Each row was made from one walk, in order. Every step used is in the known rows, and no mark comes twice. Write each row's walk.
Known rows
kavil/lunogo/befot: [-1.57, 0.69, 0.04, 1.22, -1.13, -0.89, -2.75, -0.13, 1.47, 0.50, 0.02, -0.17, -0.54, -0.26, 0.61, -0.50, 1.24, -0.01, -1.74]
befot/lunogo/kavil/fekizil: [-3.29, 0.65, 1.46, -1.33, -2.55, -0.16, -3.05, 0.79, -0.23, -0.43, -1.01, 0.39, -4.26, -1.78, 0.38, 0.21, 1.78, 0.18, -0.38]
lunogo/kavil/fekizil/mibif/ludus: [-1.41, 0.21, 1.25, -1.73, -1.31, 0.55, 0.29, 0.63, -0.84, -1.95, 1.60, 0.82, -0.14, -1.86, 0.08, -0.44, 0.30, -0.17, 0.18]
fekizil/mibif/ludus/kavil/lunogo/befot: [0.35, -0.54, -0.62, -0.13, -1.64, -1.45, -0.44, -0.08, 0.77, -0.51, 1.69, 0.54, 1.58, 0.36, 1.68, 0.88, 1.21, -0.57, -0.14]
lunogo/befot/ludus: [-3.09, 0.20, 0.30, 0.31, -1.73, -1.09, -0.79, 0.32, 1.57, 0.42, 0.65, 0.45, 0.64, 1.25, 0.56, 0.64, -0.83, -0.43, -1.17]
lunogo/befot: [-1.39, 0.68, -0.28, 1.08, -1.12, -0.12, -1.73, -0.12, 1.06, -0.70, 0.51, 0.26, -0.95, -0.34, 0.38, 0.14, -0.18, -0.46, -2.13]
kavil/lunogo/befot/ludus: [-3.29, 0.28, 0.27, 0.52, -1.71, -1.97, -1.70, 0.33, 2.03, 1.52, 0.10, 0.04, 1.20, 1.48, 0.92, -0.06, 0.65, 0.02, -0.75]
befot/lunogo/kavil/fekizil/mibif/ludus: [-2.63, -0.10, 1.19, -2.34, -2.25, 0.18, -1.52, 0.48, -0.47, -1.33, 0.91, 0.75, -0.86, -1.58, 0.28, 0.25, 0.87, -0.06, 0.78]
lunogo/kavil/fekizil: [-2.03, 0.96, 1.74, -0.64, -1.54, 0.35, -1.26, 0.93, -0.65, -1.09, -0.30, 0.43, -3.34, -1.89, 0.17, -0.52, 1.21, 0.02, -0.93]
mibif/lunogo/kavil/fekizil: [-0.94, 0.75, -0.51, -0.72, -1.58, 0.56, -2.25, 1.11, 0.29, 0.73, -1.49, 1.11, -3.57, -2.64, -0.37, -0.58, 0.84, -0.12, -0.21]
befot/ludus/mibif: [-2.11, 0.67, 2.05, 0.53, -0.96, 0.90, 1.12, 1.02, -0.19, -0.25, 1.40, -0.61, -1.69, -0.24, 1.70, 1.26, -0.65, -0.84, -1.96]
ludus/mibif/lunogo/befot/fekizil: [-1.30, 0.14, -1.67, 0.06, -1.87, 1.26, -0.79, 0.35, 1.46, 0.81, -0.60, -0.25, -2.74, -1.69, 0.54, 0.73, -0.08, 0.15, -1.07]
befot/ludus/mibif/lunogo: [-0.99, 0.48, -0.38, 0.55, -1.04, 1.09, 0.11, 1.24, 0.77, 1.70, 0.26, 0.13, -2.11, -1.23, 1.24, 1.27, -1.07, -0.96, -1.29]
mibif/ludus/kavil/lunogo: [0.93, 0.42, 0.39, 1.14, -1.66, 0.26, -1.79, 0.64, -0.55, -1.06, 1.25, -0.24, 0.61, 0.99, 2.55, 0.33, 0.35, -1.31, -0.89]
mibif/ludus/kavil: [1.19, 0.41, 0.29, 0.84, -1.66, 1.28, -0.90, 0.61, -0.97, -1.98, 1.79, 0.22, 0.15, 0.95, 2.23, 0.94, -1.12, -1.81, -1.34]
fekizil/mibif: [-1.02, 0.59, 1.24, 0.27, -0.09, 0.92, 1.12, -0.13, -0.01, -2.25, 2.04, 0.87, -0.64, -1.21, 0.52, -0.33, 0.38, -0.33, -1.35]
mibif/lunogo/kavil: [-0.63, 0.30, -2.18, 0.59, -1.56, 0.51, -2.88, 0.82, 0.68, -0.58, -1.16, 0.90, -2.29, -1.42, 0.05, 0.23, -0.07, -0.61, -0.63]
ludus/kavil/lunogo/befot: [-0.46, 0.24, -0.10, 0.80, -1.82, -1.71, -1.94, 0.27, 1.02, 0.28, -0.23, 0.12, -1.72, 0.34, 1.78, 0.67, 2.10, -0.48, -1.28]

Write each row's walk
[-1.93, 0.09, -2.17, 0.31, -1.77, -0.79, -1.81, 0.58, 2.59, 2.21, -0.51, 1.18, 0.64, 0.39, 0.05, 0.69, -1.24, -0.62, -0.50]
mibif/lunogo/befot/ludus
[-2.24, 0.41, 1.74, -1.73, -1.06, -0.04, 0.84, 0.58, -0.54, -1.80, 0.66, 1.07, -2.73, -2.62, -0.17, -0.56, 1.85, 0.42, -0.12]
lunogo/kavil/fekizil/mibif
[1.14, -0.11, 0.56, -0.11, -1.11, 0.71, 1.31, 0.31, -0.89, -2.59, 2.72, 0.89, 0.86, 0.02, 1.88, 0.95, -0.38, -1.40, -0.54]
fekizil/mibif/ludus/kavil
[-1.64, 0.26, 1.31, 0.46, -1.90, -1.27, -0.29, 1.04, 0.31, 0.41, 0.50, 0.22, -0.34, 1.74, 2.55, 0.69, 1.25, -0.69, -0.26]
befot/ludus/kavil/lunogo
[-1.38, 1.03, 2.62, -1.01, -0.20, 0.92, 1.69, 0.24, -0.36, -1.25, 1.59, 1.07, -2.01, -2.54, 0.15, -1.19, 1.22, 0.06, -0.92]
kavil/fekizil/mibif
[-2.30, 0.27, 1.60, -1.39, -2.45, -1.74, 0.63, 1.05, 0.82, 1.54, 0.08, 0.97, -1.88, 0.47, 1.26, 0.97, 0.85, -0.46, -0.12]
lunogo/befot/ludus/kavil/fekizil
[-3.01, 0.16, 0.03, -0.06, -2.39, -0.14, -3.83, 0.44, 0.07, -1.46, -0.59, 0.16, -2.74, -0.46, 0.79, 1.06, 0.94, -0.31, -0.82]
befot/lunogo/kavil
[0.06, 0.47, -1.70, 0.91, -0.95, 0.67, -1.51, 0.42, 1.51, 1.60, -0.46, 0.03, -3.57, -2.73, 0.44, 1.17, -0.35, -0.63, -2.24]
ludus/mibif/lunogo/befot
[-2.79, 0.28, 0.77, 0.54, -1.50, -1.27, -0.55, 0.68, 1.46, 1.89, 0.41, -0.98, -1.01, -0.11, 1.58, 1.07, 0.83, -0.03, -1.54]
kavil/lunogo/befot/ludus/mibif
[-0.49, 0.83, 2.09, -1.05, -0.50, 1.55, 1.10, 0.22, -0.70, -1.45, 2.54, 0.80, 0.65, -1.55, 0.34, -1.03, -0.32, -0.49, -0.69]
kavil/fekizil/mibif/ludus
[-1.82, -0.20, 0.07, -0.05, -2.37, -1.85, 0.05, 0.74, 1.11, 0.41, 0.35, 0.78, -0.50, 1.79, 1.70, 1.88, 0.04, -0.90, -0.49]
lunogo/befot/ludus/kavil
[-0.42, 0.78, 0.17, -0.75, -1.41, 1.11, -1.19, 1.49, -0.18, 1.10, -1.23, 0.11, -5.85, -4.23, 0.29, 0.48, 1.08, -0.24, -0.97]
ludus/mibif/lunogo/kavil/fekizil
[-0.02, 0.29, -1.38, 0.53, -1.35, 1.07, -1.65, 1.15, 0.13, -0.01, -0.88, -0.11, -4.31, -2.99, 0.67, 1.32, 0.13, -0.65, -1.45]
ludus/mibif/lunogo/kavil
[-0.13, 1.07, 2.54, -0.41, -1.41, 0.55, 0.22, 0.90, -0.93, -0.68, 0.43, 0.67, -3.72, -1.17, 1.58, -0.01, 1.34, -0.76, -1.17]
ludus/kavil/fekizil
[-0.46, -0.04, -2.32, -0.03, -0.70, -0.29, -0.49, -0.23, 2.15, 0.55, 0.23, 1.71, -0.47, -2.01, -0.58, 0.12, 0.08, -0.23, -0.68]
fekizil/mibif/lunogo/befot
[-3.34, 0.12, 1.79, -2.42, -1.97, -0.53, -1.02, 0.42, -0.16, -0.79, -0.06, 1.07, -3.39, -2.63, -0.02, 0.22, 2.38, 0.54, 0.55]
befot/lunogo/kavil/fekizil/mibif
[-2.51, 0.23, 1.15, -0.65, -0.96, 1.38, 1.96, -0.17, -0.14, -3.24, 1.80, 0.55, 0.30, -0.26, 0.66, -0.80, 0.54, 0.55, -0.26]
befot/fekizil/mibif
[-0.33, 0.86, 0.45, -1.07, -0.33, 1.09, 0.68, 0.43, 0.66, 0.60, 0.43, 1.88, -2.18, -3.26, -0.39, -1.19, 0.86, -0.05, -0.31]
kavil/fekizil/mibif/lunogo
[-0.82, -0.89, -2.05, -1.14, -1.91, -2.04, 1.27, 0.62, 2.18, 1.72, 0.16, 2.17, 0.10, -0.06, 0.86, 1.95, 0.26, -0.62, 0.96]
fekizil/mibif/lunogo/befot/ludus/kavil
[-1.84, 0.16, -2.29, 0.03, -2.11, 0.60, -1.84, 0.01, 2.02, 0.39, -0.85, 0.71, -0.52, -0.18, -0.09, -0.31, -0.30, 0.17, -0.37]
mibif/lunogo/befot/fekizil
[-2.00, -0.41, -1.95, -0.73, -1.23, -1.30, 0.56, 0.18, 2.73, 1.70, 0.43, 1.89, 1.18, -0.46, -0.26, 0.67, -0.54, -0.21, 0.52]
fekizil/mibif/lunogo/befot/ludus
[-0.16, 0.59, 2.57, -1.41, -0.89, 0.13, 2.50, 0.59, -0.85, -1.20, 1.41, 1.42, -3.17, -2.13, 1.22, 0.00, 2.13, -0.32, -0.51]
ludus/kavil/fekizil/mibif
[-0.58, -0.41, 0.51, -0.76, -2.00, 0.49, 1.09, 0.22, -0.51, -2.40, 2.06, 0.20, 1.93, 1.22, 2.29, -0.07, 1.22, -0.09, 1.09]
befot/fekizil/mibif/ludus/kavil/lunogo
[0.83, 0.91, 1.94, -0.43, -1.71, 1.26, -0.25, 0.95, -1.27, -0.91, 1.44, 0.41, -1.33, -0.30, 1.82, 0.05, -0.16, -1.37, -0.89]
mibif/ludus/kavil/fekizil
[-2.30, -0.41, -0.46, -0.84, -1.73, 0.65, 0.66, -0.52, 0.77, -2.45, 2.19, 0.36, 3.03, 0.71, 0.32, -0.18, -0.88, 0.18, 0.13]
lunogo/befot/fekizil/mibif/ludus
[0.63, 0.95, -0.56, 1.23, -0.46, 2.12, -0.83, 0.82, 0.35, 0.63, 0.08, -0.03, -3.84, -2.95, 0.97, 0.66, -0.36, -1.01, -2.36]
ludus/mibif/lunogo
